Each row comes from the steps of one path. Every step used is in the known rows, and no mark comes twice. Write the path behind each row, first mark first.
Known rows
lasa, kedos, nonemav, dube, rigab: [ 18  15  16  -8   3 -42  -4 -36   0  -1 -10 -11   6   6  -6 -37  12  -1
 -23 -15  23 -17  -9  30   7  -2 -17   0  12  -3 -11  17]
rigab, dube, vepo: [  0   9   9 -18  20 -16  -6  -7  -5 -12 -10  11   0  51   6   3  -7   6
  22  -4   3 -34   5  32 -10 -13   2  -3   0 -15  -6   6]
lasa, kedos, nonemav, zego: [  9  -1  -7  -2 -19 -21  -8 -40   5   3   1 -12   3  10  20 -27   0  -4
  -6  -4   4 -12  -5  -4 -11   6 -11   1   3   0 -10  22]
popa, nonemav: [-12   3 -16  10   8   1   6  15   7   4  -6  -4  -4  -6   5  -6   6   0
 -10   4  -7  -8  -7   5   1  11 -18   3  -1   1   7  13]
lukev, popa, nonemav: [ -5   5 -28   3  17  -5   6 -16  17   6  -4  -2 -24  10   4 -10   5   1
   9   9  10 -16   0  -2  -8   7 -33   4  -2   0   5  18]
gopit, popa, nonemav, zego, rigab, dube: [  6   8  -8 -13  -4 -43  -3 -33  10  15  -6  -7  -3  18  16  -5 -14   4
 -21  12  -1 -36  -6   0  -2  16 -10   0  18 -10   8  29]
popa, lukev: [ -6  -1  15  26  17  -1  -3  26  -1   4  -7   7  -9  11   3  -3   6   1
  -7   5  -3   6   0  -4   7   7  -8   6   0 -10  -5  10]
lukev, popa, rigab: [  4  11 -23 -12   6 -29   7   9   8  -2  -7  -6 -25  25  13 -19   0   1
   7   1  29  -4  -2 -16  -2   5   3   5   5   1   1  11]
gopit, popa: [ -2  -2   7   5  14 -11  -9 -23   5  -3  -1   6  -5  -2  -2  -8  -4   2
 -34   2  -8  -2   1  -7   6  14 -16  -3   4  -8   7   6]
kedos, nonemav, zego, rigab, dube: [  9  10 -12 -37  -5 -42  -4  -3  -6  13  -6  -8  -1  22   8   1 -14   7
  10  13   9 -33   1  13  -8  -6  12  -4   6  -1  -3  19]
vepo, dube, rigab: [  6  11   8 -22 -22 -23  12  -5   0  11  -1 -17   5  32 -14   3   7   7
  -8 -10   4 -15   5  30   3  -6 -13   6   2  -4  -8   9]
vepo, kedos: [  6   1   8  -7  -9  -5  -2 -48  -7  -8  -9   1  -9  35  -4 -13   6  -3
  -7  -6 -11  -1   5 -10 -10   3   1   5 -11   6  -2  -6]
rigab, dube, vepo, kedos, bolev: [ -1  14   0 -25   1 -17 -14  -5 -12 -24 -24  15 -13  75  -4 -22  -2  11
  26  -4   7 -38  11  29 -11  -6  17   2  11 -16   1  -8]
gopit, zego, rigab, dube, vepo, kedos: [  3  15  40 -38  -5 -62  -6 -77 -10 -16 -20  14  -6 116   9 -13  -1   3
  11  -9   1 -43   5  13 -13  -9   6   4  -2 -11  -4   5]
dube, rigab, voze: [  6  14  27  -5 -33 -20  -2 -22   2  15  -3 -10  -4  19  -3 -19   6  -2
   1 -15  12  -3  -2 -10  11  -7  13   0   4 -13 -10   9]
zego, rigab, kedos, nonemav, dube, vepo: [ 17  17  26 -26  13 -48 -22  -1  -7   6 -22  15  13  51 -19 -36  -3  -1
  21  -1  31 -25   0  54  -2 -24   0 -10   2 -21  -3  24]
lukev, popa: [  7   2 -11  -9  10  -6   1 -30   9   3   2   3 -19  18  -1  -4  -1   2
  20   6  16  -9   6  -6 -10  -4 -16   1  -1  -2  -2   6]
kedos, bolev, gemi: [ -6   9  -1  14   1  -2  -6  39  -6 -15   1  -1  -7  -8 -11  -8   3   5
 -18   9  14   8  13  42   3   4  23   1  23  -9  10 -11]
rigab, voze: [  3   6  10  -4 -16  -3  -5 -19   7   4   1   0  -2  14   4  -9   4  -4
  17 -10  -5   6  -3 -15   1  -8  11  -3   2  -9  -6   8]
popa, nonemav, dube, vepo, kedos: [ 11   7   9  -1  22  -7  -4 -37   2 -14 -24   8  -5  61   3 -35  16  -3
   6  -9  -1 -29  -1  41 -10   2 -23   0 -11  -3  -1  12]
zego, rigab: [  4   3  12 -11 -12 -25  -5   2  -4   9  -3  -6   9  12 -16   4  -3   1
   0   6  17   2   2  -5   6  -8   6  -1   1  -3   6   3]
nonemav, zego: [ 14  -5  -4   3 -23   5   3 -15   5  10   7  -7   1   1  21  -7  -7  -3
  12   1   4  -8   1  -1  -6   4  10   1   3   3  -6   6]
dube, vepo, kedos, bolev, gemi: [ -3  10  23   9   2 -11 -19  -4 -15 -29 -16   7 -15  67 -16 -29   8   5
 -10   1  13  -9  25  52  -9  -1  19   2   3 -17   5 -13]
gemi, bolev, kedos: [-10   8  12 -11 -27   3   0 -19  -9   3 -11   5  -5  -1  -2   2   6  -8
 -47   8   7   6   4  10 -14 -15 -11   3  27 -16  -8  -5]
gopit, zego, rigab, dube: [  0  14  16 -33  -9 -52   7 -32  -2  -1  -3   5   1  40  14  10  -7   3
   3   0   0 -25  -6   4  -1  -4  11   3  19  -4   0   7]
kedos, nonemav, zego: [  3  -2 -16  -7  -7  -4  -3   7   1  10   0  -6  -8  -4  17 -16  -5   2
   2   8  -1 -15   1   9  -6   8  -1  -3  -3   4  -4  16]
dube, vepo: [ -2   0  17   0  11  -5 -10   7  -3  -7  -8   8   2  40  -2  -9  -1   2
  14  -2  11 -15   7  22  -2  -8  -4  -3 -10 -14  -2   5]
bolev, gemi, rigab, kedos, nonemav: [-13  28  21  -5   5 -50  -8  15 -16   7  -6   8 -10  20 -12 -33   3  -8
 -23   5   4   9   1  50 -11 -12   6   0   0 -20  -7   6]
dube, rigab, kedos, nonemav: [  0  19  13 -10 -18 -37  -6  -3  -9  19 -14  -1  -8  11 -11 -34  -2  -2
 -19  -4  15 -17  -3  15   3  -1  -1   2   3 -13  -6  16]
vepo, kedos, nonemav: [ -5   4  -5 -14   6 -13  -8 -25 -10  -8 -16   1 -17  30  -9 -21   9   1
 -15   1 -16  -9   4  -1 -10   7 -14   1 -18   7   0   3]
lasa, kedos, bolev, gemi, rigab, dube, vepo: [ -9  31  26 -10   7 -60 -14   8 -13 -25  -8   8   1  68  -5 -29   3   4
   6  -6  29 -20   6  66 -10 -21  19   3  29 -38  -6  -5]
gopit, zego: [ -6   2  12  -2  -8 -14   8 -20   5  -6   2   7  -6  17  23  -7   2  -3
  -7  -5  -9  -8  -5  -2   3  10  -3   3   8   2  -2   3]
nonemav, dube, vepo, kedos, bolev: [ 17   8   9 -10   6  -3 -15  -2  -5 -23 -22  17  -3  58  -9 -41   7   6
  27  -9  22 -24   9  46  -1  -6  12  -3  11  -9   1 -10]
gemi, bolev: [-11   3   2 -12  -7   9   6  26  -3  -6  -4  -5   0 -14   3   6   1   2
 -32   5  17   8  -1  20  -6  -9  -9   0  14  -7  -1  -6]
popa, nonemav, zego, rigab, kedos, bolev, voze: [  1  18 -16   9 -68 -32  -8  24   6  30 -12  -4  13  19  17 -30 -15  -3
  20 -10  13 -17   1   8  -2  -9  15   1  50 -22   7  23]
gopit, zego, rigab, voze: [  0  11  35 -17 -34 -42  -1 -36   8   7   1   3   1  43  11 -13   3  -4
  11 -10   3  -1  -7 -21  10  -7  17  -1  10 -10  -3  14]
zego, rigab, voze: [  7   9  21 -16 -22 -27 -10 -17   3  13  -2  -5   7  27 -12  -5   1  -3
  17  -4  11   7  -1 -19   7 -17  18  -4   2 -12   0  12]

Write each row's path
[ 19  25 -25 -27  20 -47   0   1   6   2 -19   8 -23  24  12 -49   1  -4
  12  -4  31 -17 -11  22  -9  -2   0  -1  18  -3  -5  26] | lukev, popa, rigab, kedos, nonemav, dube
[ -2  25  32   3 -11 -41  -3  -9 -12   7   1   8  -1  26  -8 -24   3 -12
 -11  -2  10  15   1  40 -12 -15  19   4   8 -21  -9  -3] | bolev, gemi, rigab, kedos
[-15  30  10 -23 -19 -46 -14  13 -18 -12 -25  20  -7 101   2 -27  -4   8
  32 -23  -3 -34  14  37 -12 -29  12  -2  25 -31  -8 -12] | gemi, rigab, dube, vepo, kedos, bolev, voze
[ 11  16  25  -1 -34 -30  -1 -25  -6  21  -7  -1   1  15  -6 -24  -4  -6
  -7 -11  19  -9  -4   4   2  -4  12   6  11 -13  -8   7] | dube, rigab, kedos
[ -1  23 -18 -47  33 -59  -7 -22  -7 -22 -33   7 -43 105  11 -36   2   9
  14  -2  15 -48   8  16 -22  -2  -8   3 -12  -9  -4  20] | lukev, popa, rigab, dube, vepo, kedos, nonemav
[ -3   9   6 -29 -43 -27  -8  -8 -12  19 -15  -7  -3   9  -1 -10  -2  -5
 -48  21  24  -6   7  13 -13 -16  -7  -1  25 -15  -5  14] | gemi, bolev, kedos, nonemav, zego, rigab
[  5   9  15 -24  11 -23  -9 -57 -12 -20 -20  12  -9  85   2  -8   0   4
  17 -10  -9 -37   9  21 -21 -10   1   2 -10 -10  -8  -1] | rigab, dube, vepo, kedos
[-10  25   8 -36  -2 -41 -12  17 -17 -17 -24  18 -15  88  -8 -35   0   9
  32  -4  15 -34   6  33  -9 -16  22   3  10 -24  -4 -14] | gemi, rigab, dube, vepo, kedos, bolev
[  6  12   4 -32   0 -39  -1 -11  -7   5  -6  -2   7  24  -9  16  -8   5
   9   5   9 -18   0   5  -3 -14  14   0  11  -5   2   4] | zego, rigab, dube
[  7   6   5 -16 -35 -35 -14 -34  -9  27 -11  -2  -3  23  -4 -17  -3  -7
 -17  16   9 -15   8  -6  -7  -6   4  -1  10  -8  -5  19] | bolev, kedos, nonemav, zego, rigab
[ 25   6  15 -13 -51 -33  -6 -37  -1  28   0  -4  14  24   6 -18 -16 -10
  20   0  24  -7  -1  -6  -8 -10  27   3  14 -10  -7  16] | nonemav, zego, rigab, kedos
[ 10   2  19 -24 -14 -38 -21 -33 -12   3 -20  -3  -5  84  -5 -33  -3   3
   8   6  17 -30  14  13 -12  -5  -1  -3 -23  -8  -2  17] | dube, vepo, kedos, nonemav, zego, rigab
[  7  10   4 -37   5 -47 -15   1  -8   6 -13   0   1  60   6  -9 -15   9
  24  10  21 -48   7  36 -10 -15   5  -7  -4 -14  -5  24] | kedos, nonemav, zego, rigab, dube, vepo
[  9   0 -32   3  -6   1   9 -31  21  15   2  -8 -23  11  26 -18  -2  -1
  22  10  14 -23   0  -3 -14  11 -23   5   2   4  -1  25] | lukev, popa, nonemav, zego
[-15  29  29 -28  36 -61 -14 -19 -25 -22 -21  12 -22  96 -10 -28   9   4
 -14   2  -5 -27  15  71 -23 -15  -1  -2 -17 -20 -10  -1] | bolev, gemi, rigab, dube, vepo, kedos, nonemav
[ 13  15   1   0 -75 -33 -14  10  -2  27  -5   1  18  27  11 -24 -21  -3
  32 -13  20 -10   8   2  -1 -19  34  -1  50 -23   1  11] | nonemav, zego, rigab, kedos, bolev, voze
[  0  14   7 -22 -10 -45 -14   5  -9  17 -13   3   4  18 -20 -19  -6  -2
  -4   6  14  -5  -3   4  -1 -10   5  -3   1 -13   3  19] | zego, rigab, kedos, nonemav
[ 10   6  -9  -8 -24 -15  -8 -14  -1  18  -4   3  -5   6  18 -30 -10  -7
  10   1   2 -15  -4   9 -13   2   6  -1   4  -6 -10  22] | rigab, kedos, nonemav, zego
[  0   6  -8   5 -22 -12  -9   4   3 -10  -3  -3   6   2  -3 -24   2   3
   2  -7  18  -1  -4  -4   4   2   8   5  29 -11   3  -2] | lasa, kedos, bolev
[ -9  20  -1 -33  38 -63 -17 -16 -12 -27 -36  10 -30  86   9 -41  -1   8
 -39  -5  -9 -42   2  14  -9  17 -11  -1  -7 -17   4  20] | gopit, popa, rigab, dube, vepo, kedos, nonemav
[  6  26  24  13 -32 -31  -7  11 -12   6  -7  -2  -6   8 -17 -33  -1  -1
 -24  -2  33  -1   9  46   5   1  35   7  35 -22   2  -4] | dube, rigab, kedos, bolev, gemi
[  3  31  39  -8  28 -52 -15  11 -14  -5 -14  20   0  55 -10 -49   7  -7
   0  -2  22 -11   3 100 -13 -24   5  -9   2 -28 -13  11] | bolev, gemi, rigab, kedos, nonemav, dube, vepo
[ 15   7  -4 -17  21 -12  -5 -35  -6 -13 -18   5 -10  24  -5 -28  13   0
  -4  -5 -10 -13   1  26  -8   3 -11  -4  -7  12  -4   3] | vepo, kedos, nonemav, dube
[ 22   4  25 -10  14  -8 -10 -52  -5 -19 -17  12   0  70  -2 -28   9  -2
  18 -13   6 -22   7  38 -11 -10  -5  -3  -9  -3  -8  -1] | nonemav, dube, vepo, kedos
[ 21  21  25 -22 -13 -31  -8 -56  -3   3 -20  -4 -15  44  -9 -47  17  -2
  -5 -19   2 -16  -1  15   3  -5   4  -3  -3   0 -13  12] | vepo, kedos, nonemav, dube, rigab, voze
[ 23   8  23 -35 -22 -43 -12 -71 -12   1 -16   0   1  99   8 -12 -10   2
  28  -3  13 -43  12  14 -20 -15  17   2  -5 -11  -9   9] | nonemav, zego, rigab, dube, vepo, kedos
[  9  23   3 -20  20 -44 -10  38  -6  -7 -29  12  -2  47  12 -56   0  -3
   8 -12  27 -24  -9  50  -1  -6  10  -6   8 -16  -4  25] | popa, rigab, kedos, nonemav, dube, vepo
[ 14  14   7  -9 -41 -32  -4 -19  -4  29  -8  -7  -7  11  11 -41  -9  -5
  -7  -3  20 -23  -2  12  -4   4  10   3   6 -10 -12  23] | dube, rigab, kedos, nonemav, zego
[ 16   9  15 -17 -44 -49 -17 -54   7  16  -1 -17   9  36   8 -33   0  -7
   9  -8  15  -6  -6 -24  -3 -10   7  -3   5 -13 -10  34] | lasa, kedos, nonemav, zego, rigab, voze
[ 16  17  -2 -29 -45 -38   5 -20  -1  28  -5 -15   1  39   4 -28  -3   1
   2  -9   4 -31   2  38 -11  -3  -4   6   6  -9 -18  32] | vepo, dube, rigab, kedos, nonemav, zego
[ 16  14  -2 -14  12 -19  -6  -8   0   4 -12  13   3  -2  -1 -30   0  -5
   8  -5   4 -12  -9  38  -5  -6  -3  -6  11  -3  -7  15] | rigab, kedos, nonemav, dube
[ 13  19  16 -11  -5 -30  -6 -37 -11  16 -20   5  -9   8 -16 -29  12  -6
 -35  -1  10 -22   2  32   5  -5 -10  -2  20  -6 -11  11] | bolev, kedos, nonemav, dube, rigab
[  5   6   6 -13  39 -13 -13  21  -2 -12 -16  13   1  31  -3 -24   5   5
  12  -1  13 -26   3  58  -1  -9 -16 -12  -7  -6  -4  14] | kedos, nonemav, dube, vepo
[  6  -1   6 -12  -6 -13 -16 -36  -7  -5 -17   2 -14  73  11 -37   1   1
   9  -1  -1 -32  12  19 -18   3  -8  -2 -24  -4  -8  14] | dube, vepo, kedos, nonemav, zego
[ -5  14  18 -23  14  -8 -14   0 -11 -10 -26  18  -4  29  -5 -22  11  -2
 -34   7  20 -20   7  69 -13 -23 -28  -9  21 -23 -12   9] | gemi, bolev, kedos, nonemav, dube, vepo
[  6  31  23 -10  19 -49  -5   4 -12   2  -7  12  -3  14 -10 -40   8 -10
 -11   0  10   5  -4  78  -9 -16   8  -5  12 -14 -11   6] | bolev, gemi, rigab, kedos, nonemav, dube
[-15  20   9   5  -3 -25  -4  61 -12  -6   0   3  -8   5 -15 -23   5   3
 -10   9  22  14   8  48   5  -6  30   1  22 -17   5 -17] | kedos, bolev, gemi, rigab
[ -7  30   8 -20  -2 -43  -3  -1 -20 -18 -11   6 -20  52 -11 -21   6   4
  -5   2   3  -7  10  46 -14  -8  32   6  22 -13  -1 -22] | vepo, kedos, bolev, gemi, rigab, dube
[  0  19  14 -10  12 -25 -15 -18 -18 -34 -18  12 -16  77  -9 -17   3   9
  -1   0   5 -29  22  63 -18  -6  23   3  13 -19   2 -13] | rigab, dube, vepo, kedos, bolev, gemi
[ -2  23  30  -1 -35 -53  -7   0  -7  -1  -3   9   1  31  -3 -27  -3  -3
 -16   3  24   1   5  35   3   0  36   6  39 -19   9   1] | gopit, zego, rigab, kedos, bolev, gemi
[-12  22  32  -1  -2 -34 -16  21 -21 -21 -16  11 -17  79 -20 -44  11   2
  -5   1  23  -4  19  58  -8 -10  23   3   1 -25   1 -17] | dube, vepo, kedos, bolev, gemi, rigab
[  7  15 -19 -12 -27 -37   0  25  -3  13 -13  -6 -11  13  32 -46  -9  -7
  -4  -4  14 -12 -10   0  -7  11  24   3  11  -4  -6  28] | popa, rigab, kedos, nonemav, zego
[  1  22  15  -3 -18 -46  -6  -1 -11  16   1   2  -8  20  10 -40  -3 -11
 -10   6   9   1   2  48 -17  -8  18   0   4 -17 -13  12] | bolev, gemi, rigab, kedos, nonemav, zego
[ 21  23   2  -6  -3 -24   7 -47  22  18  -9  -7 -21  22   4 -36  14  -2
  21 -10  28 -23  -7  16   5  -5 -19  -1  12  -7  -8  27] | lukev, popa, nonemav, dube, rigab, voze
[  5  16 -12 -37   1 -48  -5  -9 -12 -15 -29  -2 -22  89  33 -41  -4   4
   4  -7   4 -48   3  18 -19   6  14   3  -7  -6  -8  20] | popa, rigab, dube, vepo, kedos, nonemav, zego
[ -8  23  -1 -13 -31 -30  -7  51  -7  13  -9  14  -3  12  -9 -42  -6  -2
  23  -1  26   2  -7  13   3 -11  31   3  28 -24  -1  -8] | gemi, rigab, kedos, bolev
[ 14  24  26 -15 -20 -32 -12 -55  -4  20 -18   5 -10  23 -11 -39  16  -9
 -19 -11   5 -15   0  19   5 -12   3  -5  21 -15 -17  19] | bolev, kedos, nonemav, dube, rigab, voze
[  7  17 -12 -16  -7 -31   3 -10  13   3  -6  -5 -27  39  17 -28   4  -3
  23  -9  23   1  -4 -31   0  -4  15   2   8  -8  -5  19] | lukev, popa, rigab, voze
[  8  28  13  -8 -37 -37   2  12  -8   5  -4  -9   1  35 -24 -19   4   5
 -17  -7  19  -7  14  72  -1  -7  21   9  33 -23  -3   4] | vepo, dube, rigab, kedos, bolev, gemi
